What can hang from each mark:
S: M
N: F
P: N
V: D M
D: F P S V
F: N
E: D M
M: F P

Each row was made from one small tree. The marks that hang from a mark follow it in brackets, in alphabetical order. Every link used is in the known rows. Write each row's tree.
Known rows:
P{N{F}}: [ 0.15  1.21 -2.30 -0.11 -0.66  3.08  4.03  1.80 -2.16 -0.82  0.59  0.11
 -2.39 -2.05  3.77 -2.77 -0.63  1.96  1.89 -1.29  0.75 -1.42  1.49  0.71
  1.55  0.42 -0.99  3.09  0.93 -1.45]
D{V}: [ 0.91 -0.47  1.19  1.47  2.34  3.38  1.12  0.09 -1.98  0.24  0.68 -2.32
 -2.27 -1.90  2.17  0.80 -1.80  1.78 -0.18 -2.53 -0.60  1.37  1.70  0.17
  1.11  1.56 -2.58  2.63 -3.99 -4.07]
M{F P}: [-0.84 -0.02 -0.31  1.12 -1.80  2.14  3.36  1.37 -3.59  0.10  0.95 -0.61
 -1.13  1.25  3.29 -5.19 -0.27  0.26  1.58 -1.17 -0.10  1.55  0.38  0.46
  0.88 -1.10 -2.14  2.86 -4.14 -1.45]
V{M{F{N} P}}: [-1.16  1.01 -1.03  2.92 -4.22  1.92  3.52  1.59 -3.85  0.19  1.29  0.68
 -0.43  3.15  2.64  0.54 -0.40  0.38 -0.11 -0.47  1.83  1.49  1.42  0.29
  0.45 -1.73 -1.15  2.07 -4.93  0.38]
E{D{V} M{F P}}: [-0.29 -1.15 -0.31 -0.04 -2.74  3.86 -0.19  1.57  0.02  3.78  1.18 -5.52
  2.50 -1.58  0.96 -2.44 -1.29  0.13 -0.51 -0.72 -1.49  1.57  3.90 -0.30
 -0.53  0.49 -3.89  1.77 -3.84 -2.61]
V{D{S} M{P{N}}}: [-0.70  0.25 -0.10 -0.30  1.56  0.78  1.74  0.22 -1.03 -0.59 -0.11  1.71
 -1.79  4.54  4.74  5.81 -2.04  1.19 -0.66  0.26 -0.01 -0.32 -0.23 -0.18
  0.49 -0.64 -1.83  0.45 -0.51  2.56]
M{P}: [-0.40  0.23  0.12  1.18  1.39  2.76  3.33  1.10 -3.52  0.35  1.25 -0.42
 -1.74 -0.64  3.12 -2.54 -1.42  0.52  1.46 -1.31 -1.22  1.57  0.60  0.45
  1.08 -0.87 -2.13  2.99 -4.41 -1.95]
M{F{N}}: [-0.20  1.28 -0.42  3.19 -2.49  1.78  3.35  1.93 -4.33  0.10  0.45 -1.04
 -1.22 -0.65  2.33 -2.88 -0.05  1.03  1.44 -1.55  1.78  0.11  2.65  0.37
  0.33 -0.77 -0.80  2.39 -4.28 -0.86]
S{M{F}}: [ 0.51  0.44  0.17  1.98 -0.25  1.65  3.23  1.25 -1.60  1.02 -0.98  0.49
 -1.74 -4.22  2.82 -1.36 -0.44  2.38  1.21 -0.77  0.96  2.61  2.66  0.94
  0.95  0.38 -2.07  1.74 -3.54 -2.42]
E{D{F{N} V{M}}}: [ 0.93 -0.15 -0.01  1.61 -2.43  2.66 -1.75  1.04 -0.78  1.31  0.97 -2.29
  2.63 -0.11  0.87  3.42 -0.78  0.71 -1.60 -0.77 -0.74  0.79  4.29 -0.77
 -0.26  1.28 -2.24  0.11 -3.78 -0.98]
E{D{P S} M}: [ 1.53 -1.06  0.44 -0.10  0.87  1.45 -2.84  1.08  1.75  3.77  0.56 -3.43
  1.49 -4.82  1.18  0.47 -2.70  0.89  1.83 -0.09 -3.12 -0.63  3.41 -0.69
 -1.33  0.42 -3.31  0.09 -1.86 -0.99]
V{D}: [ 0.25  0.27  0.61  1.78  4.56  3.29  3.79  0.97 -2.34  0.08  0.28 -0.64
 -3.43 -0.33  2.75  3.54 -1.53  1.64  0.21 -1.36 -0.26  0.47  1.91  0.59
  1.06 -0.35 -2.62  3.13 -4.34  0.41]
P{N}: [ 0.09  1.41 -0.07  0.09  1.85  3.18  3.05  1.09 -1.92  0.25  0.75  0.05
 -3.35 -2.60  2.84 -1.49 -1.68  1.71  2.18 -1.72 -0.77 -1.50  1.03  0.66
  1.34 -0.13 -0.52  3.02 -0.61 -1.66]
V{D{F} M{P}}: [-0.56 -0.78  0.02  1.04  0.73  2.62  1.60  0.67 -1.57 -0.18  1.39  1.72
 -0.05  4.50  3.38  5.32 -0.67  0.36 -1.64 -0.01 -1.18  1.91  0.80 -0.01
  1.03 -0.73 -2.72  0.90 -4.50  1.54]
V{D{F{N}} M}: [ 0.01  0.58 -0.23  2.88  0.09  2.23  1.58  0.98 -2.26 -0.17  0.96  1.47
 -0.06  2.82  2.46  7.40 -0.38  1.01 -1.69 -0.38  0.60  0.73  2.78 -0.06
  0.50 -0.41 -1.49  0.54 -4.63  2.23]
S{M{F P}}: [-0.38  0.32 -0.34  1.40 -1.41  1.25  3.31  1.30 -2.44  0.72 -0.29  0.57
 -0.61 -2.33  3.07 -3.39 -0.45  1.21  1.18 -0.02  0.74  3.73  1.25  0.62
  0.97 -0.40 -2.14  1.47 -3.87 -2.27]
D{S V}: [ 1.42 -1.14  1.88  0.72  2.20  0.53 -1.14 -0.41 -1.53 -0.23 -0.84 -2.02
 -1.25 -1.13  4.07  0.83 -1.95  2.10  0.03 -2.49 -0.80  0.95  1.39 -0.31
  0.21  2.20 -2.74  0.37 -2.07 -3.58]
M{F{N} P}: [-1.18  1.03 -1.00  2.50 -3.74  1.31  3.44  1.88 -5.27 -0.18  1.21 -0.82
  0.00  1.41  2.51 -5.24 -0.03 -0.29  1.39 -0.77  1.43  1.38  1.03  0.13
  0.31 -1.55 -0.91  2.16 -4.64 -0.60]

Write each row's tree:
[-0.03 -1.29  0.54  0.55  0.61 -0.03 -0.47  0.08 -1.17 -0.59  0.01  2.00
  0.81  5.21  5.19  5.36 -0.67  0.59 -1.48 -0.02 -1.34  1.50  0.52 -0.49
  0.17 -0.07 -2.87 -1.11 -2.75  1.94]
V{D{F S} M{P}}
[-0.34  0.43 -0.33  2.00 -0.37 -1.55  1.88  0.86 -3.25 -0.48 -1.47  0.34
  0.26  0.91  3.91  1.08 -0.56  1.13  0.02  0.81  2.07  2.68  1.56 -0.20
 -0.27 -0.33 -1.92 -0.89 -2.90  1.35]
V{D{S{M{F{N} P}}}}
[ 0.52 -0.20  1.03  1.69  3.38  1.23  1.83  0.14 -0.73 -0.13 -0.95  1.09
 -2.47  2.47  4.61  8.73 -1.77  2.41 -1.20 -0.89  0.12  0.23  1.98  0.26
  0.28  0.03 -2.89  0.97 -3.14  1.96]
V{D{S} M}
[ 0.74 -0.35  0.17 -0.99 -0.93 -1.87 -1.75  0.21 -1.06 -0.03 -0.99  2.32
  1.80 -2.13  5.20 -3.33 -0.52  0.97  1.59  0.14 -1.82  1.91  0.38 -0.47
  0.27  1.19 -1.17 -2.58  1.06 -2.04]
D{F S{M{P{N}}}}
[ 1.27 -2.33  0.64 -0.54 -2.27  1.29 -4.81  0.50  2.24  3.38  0.35 -5.35
  2.65 -2.38  0.66 -0.99 -2.21  0.74  0.47 -0.43 -1.88  0.21  2.68 -1.12
 -1.51  1.73 -3.80 -0.61 -1.62 -2.23]
E{D{P S V} M{F}}
[ 1.20 -1.15  0.17 -1.09  1.69 -1.24 -3.33 -0.40  0.92 -0.54 -0.37  1.93
  0.21 -0.95  2.82  1.76 -1.60  1.21  1.20  1.31 -1.40  0.90 -1.06 -0.94
  0.24  1.24 -1.46 -2.68  1.26  0.55]
V{D{F P{N} S{M}}}
[-0.76  0.93 -0.98  0.00 -2.02  1.30  3.16  1.28 -2.02  0.52 -0.19  1.11
 -1.01 -2.27  2.82 -4.33 -0.72  1.21  1.72  0.25  0.77  2.25  0.29  0.55
  1.23 -0.50 -1.04  1.12 -1.01 -1.93]
S{M{F P{N}}}
[ 0.81 -1.46  0.43  1.76 -3.46 -0.64 -3.73 -0.56 -0.81 -0.56  0.54 -0.96
  0.33  2.82  1.55  2.67 -2.00  0.91 -0.55 -0.33  1.34  1.11 -0.52 -1.43
 -0.55  1.22 -1.82 -1.17 -2.38 -1.27]
D{P S V{M{F{N}}}}
[-0.17  0.07 -2.28  0.16  0.31  3.18  2.14  0.87  0.22 -0.96  1.82  1.37
 -2.61  2.74  1.56  6.23 -2.12  1.51 -0.26  0.86  1.13 -0.75 -0.74 -0.15
  1.37 -0.38 -1.81  2.10 -0.38  2.27]
V{D{P{N{F}}} M}
[ 1.68 -2.18  1.56  0.27  1.60  0.19 -3.90 -0.97 -0.42 -0.32  0.49 -1.91
 -1.07 -0.79  1.97  0.14 -2.92  1.17  0.89 -1.20 -1.31  1.07 -1.09 -1.21
  0.04  2.08 -2.60 -0.38 -1.79 -3.43]
D{P S V}
[-0.38  1.13 -2.34 -0.17 -1.21  1.55  3.97  1.71 -2.01 -0.06  0.16  1.31
 -0.67 -3.37  3.44 -3.05 -0.81  1.64  1.40  0.63  0.98  2.29  0.96  0.44
  1.59  0.15 -1.41  1.42 -0.02 -2.11]
S{M{P{N{F}}}}
[ 0.88 -0.35 -0.21 -0.74 -1.41 -1.45 -1.98  0.02  0.37 -0.04 -0.81  1.32
 -1.02 -2.81  2.61 -2.98 -1.80  1.74  2.83  0.78  0.09  0.45 -1.30 -0.48
  0.15  0.81 -0.73 -1.39  1.76 -1.40]
D{P{N} S{M{F}}}
[-0.04  0.19 -0.36  0.27  0.37  4.02  1.77  2.09 -0.47  4.19  1.40 -3.66
  1.38 -3.97  1.56 -0.94 -1.74  0.31  0.84 -0.48 -2.65  0.71  4.52  0.23
 -0.44 -0.84 -3.40  2.49 -4.20 -1.43]
E{D M{P}}
[ 0.93 -1.04 -0.03  1.13 -3.65  0.03 -3.94  0.46  0.33  0.92  0.25 -3.03
  1.79  1.47  0.50  2.37 -2.11  0.70 -0.39  0.33  0.36  0.32  1.55 -1.54
 -1.16  1.04 -2.50 -0.89 -2.12 -0.04]
E{D{P S V{M{F{N}}}}}
[ 1.53  0.32  0.72  0.56  1.90  0.13  0.40  1.11  0.04  1.95 -2.17 -1.20
  0.11 -5.44  3.42  0.67 -1.62  2.31  1.38 -0.24 -1.21  1.15  4.21  0.17
 -0.36  0.96 -3.03  0.09 -1.74 -1.02]
E{D{S{M}}}
[ 0.30 -0.24  0.61  0.86  3.51 -0.43  1.83  0.32 -1.77 -0.12 -1.47  0.73
 -1.08 -0.62  4.44  2.97 -1.53  1.65  0.08  0.37  0.01  2.78  1.17  0.02
  0.32  0.17 -2.92 -0.24 -2.69  0.40]
V{D{S{M{P}}}}
[-1.59  0.81 -1.09  2.91 -2.28  2.03  4.07  1.48 -3.62 -0.41  1.10  0.45
 -0.81  5.57  2.38  4.33 -0.53  0.26 -1.43  0.39  2.41  1.54  1.22  0.02
  0.48 -1.96 -1.78  1.86 -5.28  2.89]
V{D M{F{N} P}}
[ 1.95 -1.72  0.22 -2.27 -1.19 -0.78 -6.56 -0.30  2.49  1.01 -0.39 -1.51
  3.05 -3.44  1.10 -1.29 -2.02  0.97  1.00  1.00 -2.57  1.01  0.51 -1.72
 -0.46  2.83 -2.16 -3.18  2.04 -2.30]
E{D{F P{N} S{M} V}}
[-0.25 -0.26 -2.29 -1.64 -2.60  4.23  0.60  1.97  0.37  2.91  1.72 -4.78
  2.54 -2.59  1.44 -2.06 -1.64  0.55 -0.21 -0.08 -1.16  0.17  3.62 -0.45
  0.13  1.01 -3.17  1.69  0.01 -2.54]
E{D{V} M{P{N{F}}}}
[ 1.77 -0.52  0.31  0.10  1.46 -0.34 -2.02  0.68  1.12  1.76 -0.98 -1.18
  0.48 -5.17  1.56  0.07 -2.53  1.54  2.12  0.93 -1.70  1.36  1.94 -0.59
 -0.55  0.75 -2.86 -0.63 -1.52 -0.82]
E{D{P S{M}}}
[ 0.51 -0.12  0.35  2.32 -0.02 -0.44 -0.44  0.46 -1.86 -0.55 -0.36  1.75
  0.71  3.57  4.33  7.44 -0.38  1.26 -1.57 -0.32  0.38  0.33  2.57 -0.53
 -0.38  0.23 -1.76 -1.40 -2.94  2.52]
V{D{F{N} S} M}
[ 1.41 -1.12  0.04  0.00 -0.04  2.38 -2.39  1.03  0.32  1.50  1.64 -1.67
  1.36 -2.52  0.44 -2.42 -1.26  0.09  1.93 -0.09 -3.45  0.08  1.56 -0.76
  0.06  0.26 -2.62  0.75 -2.75 -0.76]
E{D{F P}}
[ 0.68 -0.61 -2.11 -1.04 -2.22  3.57 -1.27  0.96  1.71  0.60  1.69 -2.40
  0.13 -0.13 -0.18  2.15 -2.54  1.16 -0.20  0.53 -0.18 -0.65  0.90 -0.87
  0.64  1.28 -2.57  1.64  0.48 -0.88]
E{D{P{N{F}} V{M}}}
